What can hang from each mark
K_237: K_935
K_935: K_280 K_682 K_897
K_400: K_540 K_935
K_211: K_540
K_280: K_540 K_935
K_383: K_540
K_897: K_540 K_935
K_540: K_237 K_383 K_888 K_897
K_642: K_540
K_722: K_280 K_400 K_682 K_897
K_682: K_540 K_722 K_935

Every row comes from one small tree of marks. The marks that hang from a mark follow it in brackets, in the order of their numbers. Every link used is in the known rows. Which tree was each row made from?
Known rows
K_897{K_540{K_383} K_935}: [ -9  15 -12  11  -1  -6   0   5   4  -2  14   2   2 -13  -3  -9  -6  15
   2  11  -7  -2   6   8  -4   8  -1  22   0]
K_682{K_722}: [-19   7  -6  13 -12   7 -20  -4  13  -3   3  11 -11  -3  -9   6  13   9
   6   5   4  -6   5   0 -16   1   9  14  16]
K_400{K_540{K_383} K_935{K_280 K_682{K_722{K_897}}}}: [ -4 -18  -7  -7   4 -12  -8  -3 -13  -2   3  -5   2   3 -10  -4   6  -1
  -6  -6   4  13   9 -10  -1   5   0  -1   4]
K_682{K_540{K_237{K_935{K_280 K_897}} K_383}}: [ 19  -6 -16   3  -6 -19   8   7  -4   6   0  -8  -1  -2  -4   6  -1 -11
  -4   5   1   4  -1  -3   1  -8  -4 -24   6]
K_400{K_540{K_237 K_383 K_888 K_897} K_935{K_280 K_682}}: [ 20 -21 -11 -17  15   3  25  -1 -18   4  -8  -7   7   8  -8   3  -8 -13
  -6   0   4  12   6  -4  22  -4  -8 -21  -1]
K_722{K_682{K_540 K_935} K_897}: [-17  -3  10   2  -6   8 -20 -12  14  -8  27 -17   1  -3   4 -19  10  -5
   2  -4  19   0   1 -11  -7   6  22  27  10]
K_897{K_540{K_237{K_935{K_280 K_682}} K_383 K_888}}: [ 17   4  -4  -2   4  -2  22   2 -11   4  -6   7   6   5 -10   7  -2   1
  -2  11 -17   2  -5   4   7   6 -11 -16  -3]
K_280{K_540{K_888} K_935}: [-19   1  16   1  -5  24  -5  13  -1  -6  -4  -3   2  -6  -7   0   3  10
  -2  -1  -6 -15  -2  13  20  -3   2  24 -20]
K_237{K_935{K_280{K_540{K_383 K_888}} K_682}}: [ -5  -4   4   6  -9   1   8   5  -7  -4 -11   5  -1   2 -12  10  -6   0
  -2  -7 -20  -4   1  10   6   0 -13  -7  -4]
K_682{K_722{K_280 K_400{K_540{K_383 K_888}} K_897} K_935}: [ -7 -12  15 -20  13  -3 -13  -3  20  -5  13  -7   7  15  15 -14   7   4
   8  -9  16  15  -4 -16 -20   1  14  -2 -10]
K_383{K_540}: [-23   1  -7  10 -17  -7  -4   9  10   1  -7   7  -9  -7  -4   1   9  -1
   0  15   8 -11   3   5  -1  -2   3  19  26]
K_280{K_540{K_237 K_888 K_897} K_935}: [  5   1  17 -12   7  22  11  11  -9   4 -11  -5   3  -4   1   3  -3   1
  -5  -4   1  -9  -3  11  28  -5  -4  -1 -18]
K_682{K_935{K_280}}: [-17   0  -2  17 -14   1 -22   7   9 -10   8  -2  -2  -8  -8   3  11   2
   2   7  -9  -4   4  -2   1   0  10  22  -1]
K_642{K_540{K_237 K_383 K_888 K_897{K_935{K_682{K_722}}}}}: [ 16  -5  -9  -7  17  -2  14 -11 -17   9   3  -5  -6  16   3  -4 -15 -22
  -4 -16   2   2   5   2  -1  -3 -11 -16   3]
K_280{K_540}: [-24   6   7  11 -15   6 -15   9   8  -4  -4   5  -5 -16  -6  -1   8  10
   1   2   2 -13   5   8   7  -5   6  16  -2]
K_383{K_540{K_237{K_935{K_280 K_897}} K_888}}: [  6  -5  -5  -2  -4 -13  22   8   5   5 -18   7  -4   2  -7  15   2  -8
   1  24   1  -4  -7   2   8  -6 -10 -13  11]
K_211{K_540{K_888 K_897{K_935{K_682{K_722}}}}}: [ -4   4  -6  -5   8  14   0 -28 -10  -1  12  -2  -6  14   2  -6 -19  -8
   9   2   0   3   3  -5  -4   5  -3  14  -4]
K_540{K_383 K_897}: [ 12  -5 -14   8  -7   1  13   5   8  -6  -6   0  -4 -16   7   8  -4   5
  -2 -14   2   0  11  11  -5  -4  -2  -7  37]
K_540{K_237 K_383}: [  7  -2 -10   6  -9  -4   5   7   6   0  -7   1  -5   1  -4   7  13  -2
  -5  -1   7  -3   3   8  -1  -3   1 -11  20]
K_237{K_935{K_280{K_540{K_383 K_888}} K_682{K_722} K_897}}: [ 13  -4   1   3   1   2   6  -3 -15   0 -15   7  -4  -1  -1  12 -16  -2
  -4 -12 -21   2   1   2  -6  -1 -14 -18  -8]
K_211{K_540}: [-21  -1 -10  10 -16  -2 -16  -5   7  -7  11  -2  -7  -3  -7  -4   8   0
   6  12   9  -6   2  -1  -1  -2  10  17  10]
K_280{K_540{K_237 K_888 K_897{K_935{K_682{K_722{K_400}}}}}}: [ -2  12  17 -14  15  17   0 -12  -4  10  -9   9  -7  17  13  -4 -14  -5
   1 -13   2   0   0   0   8   2  -5  -3 -27]
K_237{K_935{K_682{K_722{K_280 K_400}} K_897{K_540{K_888}}}}: [-13   8  -3  -5  11   1   3 -10   2   2  -3  12   2   7  11   6 -18   9
   4  -4  -3   6  -3  -6 -22  -1   0   1  -6]
K_935{K_280 K_897{K_540}}: [  4   9  -5  19  -4  -9  -6   6  -5  -6  -9   9   5 -36   7   8   0  16
  -3  10 -12  -1   1  -1  -1   1   3  16   7]
K_280{K_540{K_237 K_888} K_935}: [ -8   3  19  -6   0  20  -1  14  -6   2  -8  -3   2   3  -8   1   8   3
  -5   3   0 -13  -6  11  26  -4   0   9 -27]
K_897{K_540{K_383 K_888}}: [ 11   4  -6   4  -3  10  12   4   8  -7   0   7   4 -14  -2  -2   0  14
   5  10  -9  -3   0   7   0   3   1   8   8]
K_722{K_400 K_682{K_935} K_897{K_540{K_237}}}: [-13   9  21  -6   7   2 -18  -6  23  -3  15  -1   2   3  19 -16  15   6
   0  -4  23   4  -6 -11  -5  14  22  16  -4]
K_682{K_540}: [-19   3 -10  12 -16   1 -14  -1   8  -2  11  -3  -4  -7  -7  -5   7   0
   5   7   7  -7   4  -1  -1  -6  13  21  10]
K_897{K_540{K_237} K_935{K_280 K_682}}: [-14  23   0  10   6  -8  -8  -4 -23  10   1   7   6  -1  -5  -2  -2   3
  -5  12 -14   0  -1  -1   8  13  -4  25 -17]
K_211{K_540{K_237}}: [-11   0  -6   3 -10  -5 -11  -5   1   0   7  -3  -6   6  -9  -3  13  -7
   3  16  15  -5  -2  -3   5  -2   8   3   4]

Which tree is each row?
[  8  -4   5  -7  -4   5  16  11  10   1  -7   1  -3   5 -14   4   2  -1
   2   4  -1  -7  -2  11  12  -7  -9 -25  -9] => K_280{K_540{K_237{K_935} K_383 K_888}}
[-15   9   5  14  -5  -4 -12   3 -19   0  -5   1   0  -2   0  -1  -9   0
  -8 -12 -19  -3   5   8   5   6  -9  19 -13] => K_897{K_935{K_280{K_540{K_383}} K_682}}
[ 11  -5   6   6  -7   2 -11  13  -1  -6   0  -6   0 -17   5  -3  -4  -2
  -3  -7 -13  -1   6   1  10  -2   0  -5 -10] => K_682{K_935{K_280{K_540{K_383 K_897}}}}
[-11  -7  11 -14  12  -1  -2 -13  -3   0  -7   3   5  17  17  -4   1   3
  -2 -23   9  13  -2  -8 -20   4   5   2   8] => K_935{K_682{K_722{K_280 K_400{K_540{K_383 K_888}} K_897}}}
[  9 -14  -9   4  -3 -19  14  13   7  -1   0  -3  -2   6 -17   8   9 -12
   0   4  -1  -5  -3   7   5 -10  -9 -28   7] => K_642{K_540{K_237{K_935{K_280}} K_383 K_888}}
[  9  -3  12  10 -11   5  -2  13   4  -9 -15   5   3 -14  -3   6   6   8
   0  -1 -17  -6  -3   8  11  -1  -6  -3  -5] => K_935{K_280{K_540{K_383 K_888}}}
[ 13  -3   0  -6  -2  -5  17  14   5   6  -7  -2  -5  -7  -3   5  -5  -2
  -2  -6   6  -3   5  11  10  -8 -10 -35   4] => K_280{K_540{K_237{K_935} K_383 K_897}}
[-13  -9   9 -18   6  -5 -21  -6  32  -4  11  -4   7  16  12  -9   9   5
  13  -1  21  10  -7 -21 -15  -7  13   5 -13] => K_682{K_540{K_888} K_722{K_280 K_400{K_935} K_897}}
[-19  -7 -10   1  -1  -6  11  -3  -2   3   5   0  -7  15 -18   3   2 -16
   0   0   5 -10   2   5   6 -11  -3  -5   5] => K_642{K_540{K_237{K_935{K_682}} K_888}}
[ 26   5   0 -11  19   6  10 -13 -28   9 -16   6   9   2  19   2 -15  -3
  -7  -5  -8   9  -6  -8 -15   2  -3 -13  -3] => K_935{K_682{K_722{K_280}} K_897{K_540{K_237 K_383 K_888}}}
[ 13  -8   9 -11  11  14   8   3  -8   3  -1 -23  16   7  18  -3  -6  -9
  -7  -7  16   3 -15  -1  -4  -5   7  -6   0] => K_722{K_280{K_935{K_897}} K_682{K_540{K_237 K_383 K_888}}}
[ 22  -9  -3 -13   3   0 -13   1  17   4   2   1  -4  26   2  -3   7 -11
   6   4   7  10  -8 -16   0  -2   3 -25 -23] => K_682{K_540{K_237 K_383 K_888} K_722{K_400{K_935{K_280}}}}
[ 20   1  -4  -3  10   9  17   9 -15   0  -8  -5   7 -10   8   3  -6   7
 -10   1  -5  -2  -3   8  10   0  -1   4  -5] => K_280{K_935{K_897{K_540{K_237 K_383 K_888}}}}
[ 13  -5 -12  -4   3   4  15 -11   4  -8  11 -10  -1   3   4  -6 -17  -4
   8   2   1   3   3   4   1   0  -6   0   6] => K_211{K_540{K_383 K_888 K_897{K_935}}}
[-31  15  18   3   8  -9  -9  -4  16  -6  17  -6  18 -16  13 -10   6  22
   4   5  17   2  -5  -3 -19  11   9  34  11] => K_722{K_280 K_682 K_897{K_540 K_935}}
[-10  -7  -5   7  -5 -16   6  10  11  -1   3   0  -3   4 -22   9  13  -9
   4  12   2  -9  -3   4   8 -11  -4 -13   2] => K_642{K_540{K_237{K_935{K_280}} K_888}}
[ 39   6  -1  -1  14   4   8 -12 -34   8 -21  11   4  -3  13   8 -10  -4
 -10  -3 -22   9  -5  -8  -4  10  -8 -13  -7] => K_935{K_280 K_682{K_722} K_897{K_540{K_237 K_383 K_888}}}
[-16   8   0   2  -2  -9 -21 -14   7   1  23  -4  -4   1  -2 -12   7   4
   7   3  10   2   4 -10 -14   6   8  24   0] => K_682{K_540 K_722{K_897{K_935}}}
[  8  -2  -8  -1  -3  18  -4 -19 -16   4   2   1  -6  17  -1  -6  -8 -12
   0 -10  -7   1   1  -5 -10   4   3   5   4] => K_935{K_682{K_540{K_383 K_888} K_722}}
[-19   2  12  -6  -1 -14 -30  -5  22   1   8   0   3   6  19  -8  13   6
   7  -9  20   8  -6 -17 -25  -1  15   7   2] => K_682{K_540 K_722{K_280 K_400 K_897}}
[ -6  15  -2   4   1  -6  -5  -1 -12  11   1  13  -1   1 -14   6   6   4
  -1  17  -9   1  -3  -4  -3  10  -3  -5  -7] => K_897{K_540{K_237{K_935{K_280 K_682{K_722}}}}}
[ 22  -6   4 -13   3   7  28   9   8   3 -10   0  -2  -2  -5   7  -8  -2
   2  -3   0  -3   1  11  15  -8 -13 -35  -1] => K_280{K_540{K_237{K_935} K_383 K_888 K_897}}
[ 22   3  -1  -6   9   2  -3  -8  12   2   6   1  -3  12  16  -5 -14  -3
  10 -10  -3  12  -2  -8 -10   4  -3 -10 -10] => K_682{K_540{K_383 K_888 K_897{K_935{K_280}}} K_722{K_400}}
[ -9  10  -1   4   5 -11   4  -9 -11  -3   9   0   6  -9   8 -10  -6  11
  -7 -10  -6   4   8   3  -6  13  -3  29  10] => K_722{K_897{K_540{K_383} K_935{K_682}}}
[  4  -5  13  -1  -2  -4   4  -4  -6  -3  -8   7  -1   4  -7   8   0   2
  -2 -13 -17   2  -1   1  -4   7 -14 -13  -3] => K_237{K_935{K_280{K_540{K_383 K_888}} K_682{K_722{K_897}}}}
[ 22  -4 -11   0  -1  -2  18   4   2   3 -10  -1  -4  -7   6  10   2  -4
  -5  -9   8   2   6   8   2  -4  -4 -22  30] => K_540{K_237 K_383 K_897}
[  4  -4 -16  -1 -10 -11   6   6   6   7  11  -7  -5  10 -13  -2   4 -10
   1   7  10  -1   1   1   1  -6   0 -19   8] => K_682{K_540{K_237{K_935} K_383}}
[  2   6  -5  14  -2  -3 -15   4  -5  -8   6  -1   4 -26   5  -2  -4   7
  -2  11 -14   0   3  -7   1   0  10  20 -10] => K_682{K_935{K_280 K_897{K_540}}}
